Each row was made from one path, in order. Every step used is in the known rows, and no mark comes twice. Write each row's path.
In the rows, zero is written as 128.
Known rows:
kefon/tefus/nusuliv/gasi/bimu/tuvu: [101 151 116 136 170  98 181 170 135 146 120 127  74 143 110 171  99 215
 179  80 133 114 112  81 112  75 142 156 104 120 132 167 117 118 159 160
  96 144 151 108 104 149 137  67 109 105 103]
gasi/bimu/tuvu/batig: [108 154 141 168 165 127 168 220 151 151 133 115 139 178 111 134 146 175
 141 110 169 127  85 156 130 108 141 113 114 135 109 182 139 113 167 132
 106  90 123 122 156 153 159 165 141  97  95]
metebo/silapi/gasi/bimu: [ 99 134 143 176 122  85 178 156 142 132 125 142  76 103 119 147  79 210
 164 146  93 116  99 100 103 116 162 125 166 141 133 180 123 163 135 131
 130 101 106 157 125 159  83  99 149 141 147]
batig/nukid: [ 98 100 135 157 128 105 121 125  91 101 121 106 122 124 166 149 119 152
 161 103  88 129 129 136 123 126 196 153 128 152 133  91 100 124  86 177
  97 139  54 121 109 108 122 179  95 121 108]
fufu/kefon/tefus/nusuliv/gasi: [ 86 101 133 115 142  98 131  63 129  97 101 102  50 116 134 125 116 178
 195  81 140 133 164  77 133 109 146 105 116 136 134  88 154 168 181 176
 145 144  98 148 104  88  91 103  98  93 125]
tuvu/batig: [104 123 138 159 139 135 134 178 152 128 125  97 142 171 130 108 157 142
 131 127 171 132 103 165 134 138 144  83 125 149  99 143 144 142 161 131
 134  80  88 146 165 125 149 207 141  93 110]
nukid/batig/kono: [118 108 100 200 123 152 138 130 110  97  76 119 112 157 144 129 154 131
 119  74  88  98 147 106  94  56 178 124 127 132 119  93 108 176 116 148
 123  68 102 135 131 100 146 193 138 140 134]
tuvu/batig/nukid: [ 92 104 158 166 132 112 121 152  91 108 124 101 141 148 158 130 145 149
 170 112 121 135 114 168 138 145 193 128 126 160 122  99 125 121 108 177
 103 124  40 128 135 111 130 226 102 110 100]
monumil/gasi/bimu: [101 134 151 174 129 106 152 163 158 119 146 134 111 150 107 131  68 224
 142  95  94 162 131 100  99 113 169 135 130 114 103 165 116 151 144 140
 117 121 109 124 122 140 107 130 141 137 104]
metebo/silapi/gasi: [110 124 125 121 113  96 152 106 153  91 139  75  58  87 144 130 112 196
 152 155 102  98 103 110 125 126 137 111 178 156 132 145 135 209 132 132
 154  64  86 173 145 149 102  97 122  99 141]
kono/batig/nukid/bimu/tuvu: [125 141 117 161 156 117 176 163 108 119 146 100 108 129 117 183 121 179
 134  85 117 112 103 132 125  51 190 170  82 136 107 174  99 134 124 175
 102 119 115  83 133 143 170 113 102 120  76]
bimu/tuvu: [126 150  95 123 168 126 161 171 154 126 143  87 108 146 134 165 130 175
 116  87 132 109 106 119 118  76 130 156 111 125 125 156 103 126 137 137
  96  99 147 101 124 150 174  92 113  92  94]
gasi/nusuliv/tefus/kefon/fufu: [ 76  94 119 138 104  76 141 143 154 120 128 106 111 123 152 158 118 154
 114 132 136 111 113 107 164 148 128 103 168 185 126 104 121 150 210  89
 149 122 108 110 154 131 130 186  99 117 167]
monumil/gasi/bimu/tuvu/batig: [110 155 151 159 162 129 162 212 161 136 151 102 136 184 107 123 139 198
 144 100 161 139  93 152 131 112 142 117 112 126 100 177 145 129 172 138
 110  89 119 120 161 153 158 165 134  92  80]
fufu/kefon/tefus/nusuliv: [ 84 105 130 118 150 127 165  95 152 101  76 124  51 143 113 102 128 143
 129 105 142 166 170 111 148 100 140  90  80 124 146  87 129 125 200 110
 116 152  83 156 101 116 106 120 109 137 141]
tefus/nusuliv/gasi/silapi/metebo: [ 93 104 144 175  92  81 178 159 130  76 129  72  84 114 162 129 149 163
 184 140 102 130 106  94  74  91 168 115 183 155 141 128  81 165 168 174
 145 132 100 192 126 132  52 121 100  92 148]
kono/batig/tuvu: [ 79 144 105 195 154 151 192 185 153 101 120  73 127  99 142 149 109 151
 101  95 119 121 134 106 122  73 142  88 116 139 123 138  92 173 166 133
 139  62 110 119 157 133 189 146 124  85  96]
kono/batig/nukid/bimu/gasi/silapi: [ 92  93 152 225 137 104 164 128 141  99 173 120 117 126 150 179 155 188
 174 132  62  99 113 140  87  74 106 139 103 144 100 151 124 171 136 159
 166 116  89 152 126 115 109 125 118  89 120]
nukid/bimu/gasi/nusuliv: [114 112 171 210 144 117 132 163 163  99 150 126 104 188 136 154 102 191
 125 134  84 113 144  94  94  35 154 167 132 138 118 109 147 169 167 157
 141 144 120 142 119 105 128 104 182  90 113]
batig/fufu: [113  90 124 191 105 110 152 149 136  84 149  91 109 130 128 120 108 127
 117 124  85  74 129 122 136 117 165  92 171 169 143 115  97 145 153 136
 133  82  90 133  89 103 168 168 140 131  99]
fufu/kefon/tefus/nusuliv/gasi/bimu/tuvu: [102 148 126 139 180 103 181 154 138 141 116 130  79 130 118 164 102 209
 174  68 125 124 127  90 120  70 143 147 101 115 144 166 127 109 171 151
  94 139 151 110 103 143 121  60 112 111 108]
nusuliv/gasi/bimu/tuvu/batig: [108 149 145 165 166 117 158 204 143 148 139 111 130 169 116 139 143 187
 167 102 171 120  90 142 129 111 143 116 124 136 109 177 150 126 167 153
 115  93 126 122 153 145 149 158 134  85  91]
kono/batig/fufu/kefon/tefus: [ 62  78  96 146 148 140 168 110 146 111  76 102 104 108 146  92 126 156
 154  90  98 119 157 134 158 119 142  31 102 174 135 134 136  88 177 109
 135 116  91 149 122 103 129 148 107 119 146]
tefus/nusuliv: [115 126 142 137 136 116 156 125 152  90 118 123  56 153  99 129 123 138
 102 120 155 155 144 106 129  95 151 133 117 115 132  87 112 168 174 132
 123 130  87 144  91 125 129 136 130 130 113]
kape/kefon: [100 121 152 195 115  91 116 152 162  92 109 105 117 137 132 123 123 112
  90  78  82 127 148  94 129  80 175 100 149 133 122 139 122 166 178  74
  88  70  93 146 138  94 151 146 109 107 146]
gasi/nusuliv/tefus: [ 76  91 104  93 133 124 147 191 172 104 102 122 135 146 177 154 114 171
 181 105 143 129 150 101 119  61 134 137 110 177 138  70 108 119 130 133
 144 110 124 125 141 153 100 134 143  98 167]
nusuliv/gasi/silapi/tuvu/batig/fufu/kefon/tefus: [ 62  82 110 145 148 123 165 111 129 122  95  93 121 113 157 103 131 162
 188 104  99 100 148 135 139 123 126  20 109 167 156 134 142  92 193 124
 130 108 100 151 145 108 103 127  91  92 157]
bimu/gasi/nusuliv/tefus/kefon: [ 97 101 134 132 134 115 101 150 157 122  97 110 133 107 210 151 125 178
 148  73 132 160 158  91 133  69 129 135 115 159 114  93 122 183 187  88
 139 111 101 110 156 131 102 151 108 122 137]
bimu/gasi: [106 122 120 188 161 125 113 101 170 111 144  74 122 150 155 155 126 203
 157 119 101 114 122  99 110  87 114 147 114 122 102 126 148 167 149 148
 133 134 111 148 107 104 165 101 142  93  80]
nusuliv/gasi/silapi/tuvu/batig/kono: [121 128 116 195 145 111 162 164 117 116 108  98 149 167 156 131 174 170
 144 111 111  81 135 129  94  89 161 105 141 131 157  94 119 142 141 170
 105  70 116 139 171 107 143 210 116 116 144]
metebo/silapi: [ 96 112 110 128 162 104 151 141 176  83 139 119  85  84 145 153 129 142
 135 151  93 107 115 138 121 100 111 117 129 140  93 140 103 173 128  87
 151  46 103 167 146 138 138 127 142 112 154]
fufu/kefon: [115 106 135 157 159 136 136  91 159 104 103 112 125  98 165 120 127 130
  99  75  98 160 168 142 139  97 149  94 125 132 150 129 141 117 167 103
 120  90 107 134 127 107  94 126 138 135 135]

Write each row's path:
[ 82 116 149 172 146  90 163 122 126 136  94 164  70 119 114 140  81 195
 194  89 119 143 146  78 113 103 166 118 121 126 137 144 139 131 172 157
 122 153 112 142  95 115  71 101 132 138 137] -> fufu/kefon/tefus/nusuliv/gasi/bimu
[122 163 121 150 150 107 184 186 141 149 136 111  92 139 116 166  96 222
 143  97 122 109  92  98 109  83 152 160 138 126 145 189 115 129 141 152
  92 117 146 108 116 172 135  67 122 110 101] -> silapi/gasi/bimu/tuvu
[ 82  97 113  87 114 118 149 175 165 106 105 103 118 141 175 146 106 195
 192 111 141 123 141  89 122  73 139 133 134 185 155  73 122 141 133 151
 150 112 117 134 145 164  83 117 135  91 166] -> silapi/gasi/nusuliv/tefus
[ 86 107 138 169 148 118 148 145  95  89 120 113 125 106 142 154 132 176
 160  85 109 135 117 151 142 124 207 129 134 167 102 100 117 132  79 190
 132 121  49 118 105 110 136 208  97 100 100] -> kono/batig/nukid
[ 67  86  88 118 153 140 146  94 150 131  62 104 105 121 165  99 126 157
 156  95 106 141 159 126 135 118 129  55  77 154 136 137 133  85 169 100
 117 135 101 149 141 112 107 123  99 119 163] -> fufu/kefon/tefus
[109 101 175 197 151 117 167 108 139  81 142 104 124  99 136 111 138 127
 130  91 102 120 164 156 156  99 153  54 162 144 178 108 153 131 213 126
 136  63  92 141 116  99  98 142 133 116 119] -> tefus/nusuliv/gasi/silapi/tuvu/batig/fufu/kefon
[108 110 150 223 141 114 118  97 123 115 150  82 131 152 146 159 127 192
 181 128  93 116 120 119 115  71 166 163  81 130  95 145 150 169 148 179
 125 154  76 134 129  94 159 131 134 128  62] -> tuvu/batig/nukid/bimu/gasi
[ 84 103 123 109 136  94 130  80 126 100 106  99  46 130 126 132 113 183
 201  94 150 119 149  69 124 115 145 111 117 139 122  92 143 177 170 185
 148 148  98 146 105  94 106 109  95  85 118] -> kefon/tefus/nusuliv/gasi
[ 90 106 145 128 147 100 145  90 126  94 116  92  55 128 122 118 126 176
 200  77 146 112 153  92 152 107 147  96 125 145 141  97 160 159 203 179
 141 130 101 141 105  91 117 112  98  87 100] -> bimu/tuvu/batig/fufu/kefon/tefus/nusuliv/gasi
[113 116 148 208 126 115 175 206 136 110 158 101 126 159 106 117 127 145
 132 121 118  78 102 149 148 113 162  90 163 164 137 150 117 124 179 136
 118  74 101 125 110 123 183 184 148 120  79] -> gasi/bimu/tuvu/batig/fufu
[ 78  97 123 133  89  71 142 132 148 119 128  91  99 119 152 152 113 172
 121 135 135 105 109 101 166 154 134  99 185 190 140 106 131 166 211 100
 153 124 103 116 155 137 118 173  91 113 165] -> silapi/gasi/nusuliv/tefus/kefon/fufu
[ 78  96 134 164  90  85 181 155 129  83 113  70  79 117 163 119 150 172
 202 141 102 125 108  90  75  95 160  97 167 161 140 130  82 150 172 170
 144 146  98 196 132 133  51 117  91  88 159] -> kefon/tefus/nusuliv/gasi/silapi/metebo
[ 75  96 127 128 100  66 148 130 157 108 135  98  91 101 152 158 115 168
 129 149 126  98 108 106 169 149 122 100 185 188 132 108 128 174 211  85
 162 104 102 129 162 142 119 167  98 113 176] -> metebo/silapi/gasi/nusuliv/tefus/kefon/fufu
[112 106 168 202 155 119 159 125 141 102 131 113 127 104 142 109 122 142
 137  72  95 121 155 149 160  98 164  77 156 149 166 141 157 111 200 127
 122  74 107 128 113  99 114 143 146 135 103] -> nusuliv/gasi/bimu/tuvu/batig/fufu/kefon
[ 97 122 137 184 136  86 148 147 124 142 120 152 102 120 127 159  77 199
 188  98 113 120 120  81  92 111 170 133 145 134 118 165 126 144 135 172
 126 128 122 128 107 120  89 114 143 123 127] -> nusuliv/gasi/bimu
[130 136 116 153 147 111 165 152 105 125 147  97 106 137 128 180 116 171
 136  93 109 109 107 121 116  52 183 181  81 128 122 169  92 129 127 168
  83 126 117  83 132 142 163 101 100 130  81] -> batig/nukid/bimu/tuvu
[ 91 102 135 180  89  84 170 163 129  84 131  65 103 108 177 131 148 167
 190 138  91 119  99  98  67  96 166 109 187 162 134 144  81 156 152 174
 148 122 107 188 138 132  54 124 101  84 152] -> nusuliv/gasi/silapi/metebo
[109 110 190 219 145 116 128 169 143  99 152 125 115 195 141 148 116 190
 143 136  88 119 139 116 106  48 171 166 131 145 119  99 157 161 164 172
 135 151  96 143 125 102 126 139 174  87 104] -> tuvu/batig/nukid/bimu/gasi/nusuliv
[114 154 117 149 171  98 168 178 136 145 141 123  99 135 122 182  97 212
 167  77 125 106 105  90 103  75 147 166 123 121 126 181 115 125 140 164
  99 118 160 100 110 148 140  73 121 101  98] -> nusuliv/gasi/bimu/tuvu
[ 81 109 117 112 138 121 165 119 147 107  82 120  46 162 101 111 124 152
 137 124 154 148 147  98 134 107 139 102  82 129 129  91 114 139 183 125
 118 161  84 154 101 123 129 129 106 124 135] -> kefon/tefus/nusuliv
[ 93 144 152 152 176 121 170 181 145 145 112 119 110 166 111 122 146 182
 172  91 173 139 112 144 146 105 139  97 100 132 125 162 161 109 199 139
 111 114 117 132 147 137 131 145 126  98 102] -> fufu/kefon/tefus/nusuliv/gasi/bimu/tuvu/batig
[ 86 133 145 150 168 124 170 158 130 129 129  96 147 143 127 128 154 165
 165 123 170 124 111 157 128 118 130  41 118 136 137 133 156 132 198 143
 132  82 103 147 175 139 106 148 103  58 138] -> fufu/kefon/tefus/nusuliv/gasi/silapi/tuvu/batig
[100 101 137 112 112 108 111 151 145 124  93 105 118 100 205 138 119 177
 143  79 140 156 151  90 138  87 144 123 137 171 128  99 118 190 181  93
 139 100  93 109 164 144  79 154  98 122 150] -> silapi/gasi/nusuliv/tefus/kefon
[ 79 107 158 196 135 102 164 122 109 121 100 165  67 114 100 137  76 175
 199  79 109 129 142  80 119  92 177  98 134 135 130 142 144 148 179 159
 140 132 101 140  82 110  75 107 142 132 125] -> nukid/batig/fufu/kefon/tefus/nusuliv/gasi/bimu
[123 109 142 203 117 117 172 185 130 101 163  84 123 158 108 117 134 131
 124 125 121  72 106 151 149 101 169  92 145 165 129 153 115 140 184 142
 124  69  95 120 122 117 191 182 141 126  72] -> nukid/bimu/tuvu/batig/fufu
[122 143 134 162 150 133 161 191 141 139 142  93 134 177 114 134 156 153
 128 117 171 121  90 161 133  89 153 117  91 137  98 185 137 137 174 138
 116  85 114 116 175 144 172 165 131 102  84] -> nukid/bimu/tuvu/batig
[ 95 129 166 163 147  95 150 169  95 115 139 108 117 130 145 147 135 185
 191 116 109 120  94 160 139 126 186 146 135 154 133 131 129 127 112 174
  98 113  59 130 137 139 126 177 101 109  98] -> metebo/silapi/gasi/bimu/tuvu/batig/nukid
[ 91 106 119 161 105  75 134 115 141 124 136  96 102 117 136 149 122 143
  82 136 127 109 102 118 160 171 134  92 177 167 114 134 120 164 210  88
 140 116  99 114 146 118 149 191  91 123 145] -> tefus/kefon/fufu
[ 99 122 151 155 148 113 134 168  95 114 132  94 139 151 153 142 151 160
 171  99 124 127 105 166 141 127 185 146 118 152 128 111 122 110 111 179
  89 125  60 113 134 122 145 200  93 100  85] -> bimu/tuvu/batig/nukid
